Each row was made from one small tree. Brackets hold a mark, then the marks that hang from it, in the order of their numbers. Every link used is in the known rows. Write each row's tree.
Known rows
[z402 [z550 z534 z664 z711]]: [ 4.02  0.36 -2.01  1.43 -2.18 -5.17 -0.92 -3.94 -3.76 -0.86 -2.23  2.67
  1.67  3.76 -0.40  0.57  4.77 -1.46  3.05  2.64  2.37 -3.26 -3.15 -3.81]
[z402 [z550 z711]]: [ 2.21  0.93 -1.17  0.98 -1.63 -3.31 -1.05 -3.34 -2.87  0.07 -2.87  2.09
  0.82  0.94 -0.88  1.03  4.64 -0.53  2.68 -0.88  1.04 -2.26 -3.48 -0.63]
[z534 [z550 z497 z898]]: [ 2.48 -1.09  0.66 -1.45  1.83 -3.40 -1.21 -2.39  0.87  0.18 -2.05 -2.53
  1.82  1.24 -2.08  0.61  2.15  0.37  1.09  2.44  0.11  0.11  0.84 -0.29]
[z544 z497]: [-0.77 -0.74  1.10  1.39  0.57 -0.75 -1.20 -1.66 -2.85 -0.39 -3.26 -1.26
  1.08 -0.06  0.01 -1.83  2.65  0.64  2.48  0.02 -0.42 -0.79  0.36  0.76]
[z402 [z550 z497 z664 z711 z898]]: [ 3.53 -0.35  0.00  0.26 -1.72 -4.45 -1.78 -5.46 -2.07  0.06 -4.23  1.35
  2.42  3.50 -1.19  0.09  6.10 -2.15  1.80  2.38  3.18 -1.76 -1.26 -4.59]
[z534 [z550 z402 z664 z711 [z898 [z544 z497]]]]: [ 4.47 -0.57 -0.33 -0.61  0.08 -6.46 -2.96 -0.71 -1.19 -0.06 -2.88 -2.35
  2.15  4.41 -3.14  0.51  3.86 -2.53  0.83  4.28  0.40 -0.97 -0.07 -3.98]
[z711 [z550 z402 z664]]: [ 1.26 -2.77 -3.56  0.23 -0.42 -3.60 -1.94 -1.09  0.36 -0.41 -1.84  1.98
  2.78  2.55 -1.89 -1.45  2.69 -1.70  3.16  1.04  0.18 -0.82 -0.83  0.17]
[z624 z497 [z737 [z550 z402 z898]]]: [ 3.23 -0.55 -0.71 -2.18 -1.77 -0.41 -0.87 -2.53  1.02 -2.60 -2.52 -5.75
 -0.77  0.14 -4.79 -1.62  0.68  0.69  3.34 -2.15 -0.11 -2.51 -1.54 -1.89]
[z737 [z550 z402 z711 z898] [z624 [z497 z544]]]: [ 2.69  1.34 -2.46 -0.68 -0.61  0.06 -5.17 -1.79  1.93 -2.61 -4.33 -1.36
 -0.59 -0.52 -2.97 -0.90  3.71 -2.67  2.83 -0.96  1.42 -0.50 -1.81 -1.60]
[z624 z497 z737]: [ 2.26 -0.23 -0.92 -1.83 -0.91 -0.85 -0.24 -1.95 -1.03 -1.36 -1.27 -5.56
 -1.45 -0.88 -4.42 -0.71  0.43  1.23  5.05 -2.04 -1.46 -1.76 -1.06  0.19]
[z898 [z544 z497] z550]: [-1.50 -2.28  1.65  0.27  1.40 -3.72 -3.39  0.30  0.05  2.87 -2.53 -3.16
  0.08 -0.13 -0.88 -4.00  3.46 -1.00  1.25 -1.98 -2.44 -1.26  0.16  1.55]
[z534 [z550 z664 z711]]: [ 4.28  0.53 -1.99 -0.38  0.25 -5.84 -2.96 -0.19 -2.16  0.25 -1.19  0.28
  0.58  3.25 -2.46  2.20  2.74 -0.38  2.14  2.95 -0.88  0.06 -1.61  0.29]
[z898 z544 [z550 z664 z711]]: [ 1.52 -1.34 -0.62  0.02  0.21 -6.89 -4.62  0.39 -0.40  3.27 -2.04 -0.78
  0.19  2.73 -2.45 -2.73  5.25 -2.77  1.89  0.07 -2.20 -0.78 -1.20  0.24]
[z711 [z550 z402 z534 z898]]: [ 1.53 -3.18 -1.91  0.25  0.25 -1.90  0.96 -3.45  1.02 -2.52 -1.58  0.87
  4.81  2.46 -2.40 -2.32  2.88 -2.83  3.27  2.77  1.77 -1.87 -0.67 -2.01]
[z534 z550]: [ 2.10 -0.17 -1.29 -0.45  1.30 -3.69 -1.38 -0.08 -0.58  0.46 -0.91 -1.49
  0.01  0.51 -1.69  1.45  0.86  1.40  2.01  0.80 -1.80 -0.14 -0.85  2.46]
[z737 [z550 z402 [z497 z544] z534 z664 z898] z624]: [ 2.70 -1.15 -3.17  0.92  0.26 -2.72 -4.35 -2.75  2.84 -2.26 -4.39 -0.29
  1.30  2.19 -0.53 -3.45  3.59 -1.57  1.06  3.16  3.58 -1.76  1.37 -3.68]
[z898 [z550 z402 z534 z711]]: [ 4.34 -1.36  0.11  0.76  0.15 -4.96 -0.79 -0.98  0.02 -1.33 -1.25 -0.33
  3.19  4.00 -0.85 -1.32  4.63 -1.74  2.55  2.48  0.16 -2.72 -2.87 -1.15]
[z898 [z544 z497] [z550 z402 z664 z711]]: [ 2.15 -1.86  0.77  0.35 -0.10 -6.74 -4.65  0.55 -0.63  1.90 -3.10 -1.92
  1.60  3.81 -1.35 -3.11  5.67 -2.95  1.09  0.86 -0.82 -1.91 -0.73 -2.24]
[z497 z544]: [ 0.84 -0.05 -1.99  1.18 -0.09 -1.70 -0.61 -1.54 -0.78  0.27 -2.39 -0.44
 -1.18 -0.80 -0.02 -0.07  2.39 -0.52  3.83  1.32 -0.67 -0.95  1.35  2.08]
[z550 z402 z711 z898]: [ 3.94 -0.20  0.01  0.67 -0.62 -2.95  0.05 -2.94 -1.10 -2.02 -3.71 -0.67
  3.55  3.40 -2.70 -0.63  5.51 -2.76  2.47  3.19  1.25 -1.41 -1.09 -3.18]
[z898 z544 [z550 z402 z497 z664 z711]]: [ 3.06 -1.99  0.14 -0.93  0.10 -8.17 -4.85 -0.35  1.57  3.02 -2.46 -1.27
  1.84  4.01 -1.62 -2.97  6.59 -2.47  1.02  1.01 -0.12 -1.80 -0.36 -2.72]
[z898 [z550 z402 z534 z664]]: [ 3.99 -2.77 -0.84  1.04  0.16 -5.65 -1.09 -0.57  0.43 -0.62 -1.42 -1.43
  2.44  4.66 -0.07 -2.23  2.90 -1.13  2.43  3.57 -0.38 -2.55 -1.22 -1.34]

Which tree is each row?
[ 1.95 -0.68 -0.27  0.44 -0.84 -3.48  0.00 -4.95 -1.05 -0.12 -2.17  0.93
  1.90  1.07  0.92 -0.56  3.98  0.74  2.43  0.67  2.82 -3.49 -1.47 -2.81]
[z402 [z550 z497 z534]]
[ 2.00 -3.19 -1.46 -0.47  0.21 -2.14  0.31 -4.57  2.49 -2.17 -1.89  0.94
  4.64  2.10 -1.25 -2.07  3.90 -3.18  3.21  3.94  3.49 -2.09  1.35 -3.22]
[z711 [z550 z402 [z497 z544] z534 z898]]
[ 4.92 -0.01  0.13 -0.14 -0.41 -5.00 -0.46 -3.81 -0.59 -1.92 -1.72  0.94
  4.57  4.07 -0.37 -0.91  6.45 -0.76  2.80  4.13  3.65 -3.21 -1.03 -5.39]
[z550 z402 z497 z534 z711]
[ 3.96 -0.06 -0.68  0.40 -2.03 -4.31 -1.76 -5.54 -1.68 -0.03 -4.32  1.45
  1.44  2.98 -0.56  0.78  6.07 -2.91  2.19  3.29  3.49 -2.03 -0.20 -4.48]
[z402 [z550 [z497 z544] z664 z711 z898]]
[ 5.41 -2.06  0.36  0.01 -0.06 -6.85 -2.40 -1.90  0.54 -0.62 -1.66  0.04
  3.87  5.93 -0.31 -1.77  5.77 -1.88  2.05  4.36  1.71 -2.49 -1.40 -3.57]
[z898 [z550 z402 z497 z534 z664 z711]]
[ 5.75 -0.42  0.46  0.02 -0.67 -3.88  0.64 -5.42  0.36 -2.97 -3.05 -0.26
  4.51  4.24 -0.71 -0.68  6.67 -3.53  2.83  7.11  4.80 -3.07  1.28 -7.08]
[z550 z402 [z497 z544] z534 z711 z898]
[ 4.53 -2.00 -1.09  0.30 -0.43 -5.87 -0.85 -3.24 -0.09 -1.07 -1.98 -0.45
  3.60  4.93  0.64 -2.08  4.35 -0.05  2.56  5.41  2.98 -3.03  1.00 -5.64]
[z550 z402 z497 z534 z664]
[ 3.73  0.15  0.18 -0.45 -0.42 -4.49 -1.79 -2.67 -0.23 -0.43 -2.85  0.57
  3.25  2.78 -0.87 -0.44  6.47 -0.40  2.28  1.66  2.16 -1.72 -0.84 -2.93]
[z550 z402 z497 z711]
[ 4.40 -0.56 -0.06  0.53 -1.69 -4.87 -0.71 -6.34 -2.36 -1.06 -3.32  1.61
  3.41  4.49 -0.74 -0.32  6.10 -2.53  2.18  4.31  4.28 -2.93 -1.45 -6.57]
[z402 [z550 z497 z534 z664 z711 z898]]
[ 4.15  0.17 -0.74 -2.40 -2.16 -2.22 -1.28 -3.07  0.34 -2.53 -1.90 -4.87
  0.03  1.38 -5.47 -2.14  2.56 -0.90  3.47 -0.86  1.01 -3.69 -2.14 -4.74]
[z624 z497 [z737 [z550 z402 z534 z711 [z898 z544]]]]
[ 1.78  0.01 -1.67 -0.05  0.62 -3.30 -5.02 -2.66  2.63 -1.28 -4.05  0.14
  2.40  1.41 -2.38 -4.21  5.92 -1.85  0.38  0.23  3.28 -1.94 -0.80 -4.22]
[z737 [z550 z402 z497 z534 z711 [z898 z544]] z624]
[ 5.81  0.77 -2.80 -1.67 -3.20 -2.84 -1.92 -2.33 -0.34 -3.22 -1.47 -3.23
 -1.56  2.18 -3.60 -0.06  1.88 -0.76  4.64  1.14  1.49 -3.71 -1.53 -3.96]
[z624 [z497 z544] [z737 [z550 z402 z534 z664 z711]]]
[ 1.24 -1.31  0.68 -0.11  0.59 -1.48 -0.30 -4.47  0.83 -0.01 -3.75 -1.69
  1.28  0.33 -0.64 -1.39  4.05 -1.55  2.53  3.09  1.63 -0.46  3.03 -1.38]
[z550 [z497 z544] z898]
[ 6.45 -0.18 -1.73  0.39 -1.52 -6.60 -1.63 -3.66 -0.82 -1.72 -2.13  1.47
  3.23  5.67  0.42 -0.15  6.56 -2.48  3.36  7.30  4.29 -3.14  0.86 -6.76]
[z550 z402 [z497 z544] z534 z664 z711]
[-0.37  0.18 -3.43  1.51  1.13 -0.87 -4.07 -0.89  0.72 -1.40 -2.72  0.85
 -0.28 -0.94 -1.03 -3.30  1.85  0.94  1.82 -1.74  0.40 -1.08 -1.74  1.81]
[z737 [z550 z534] z624]
[-0.16  1.13 -3.23 -0.47  0.30  0.86 -5.75 -0.68  1.80 -0.72 -3.06 -1.31
 -3.18 -3.28 -1.54 -1.28  1.34  0.08  3.33 -3.64 -0.62  0.13 -1.26  2.52]
[z737 z550 [z624 [z497 z544]]]
[ 3.48  0.18 -0.27  1.19 -1.52 -2.97  0.86 -5.44 -2.80 -1.79 -2.94  1.36
  2.75  2.60 -1.28  0.05  4.93 -2.30  2.71  2.47  2.78 -3.17 -2.89 -4.08]
[z402 [z550 z534 z711 z898]]
[ 4.78 -0.97 -1.36 -0.31 -1.69 -4.37 -0.90 -3.37  0.01 -2.88 -2.98 -1.70
  2.22  4.43 -3.69 -2.74  3.67 -0.17  1.41  2.48  2.80 -3.63 -0.56 -4.57]
[z624 [z737 [z550 z402 z497 z534 z664 z711 z898]]]
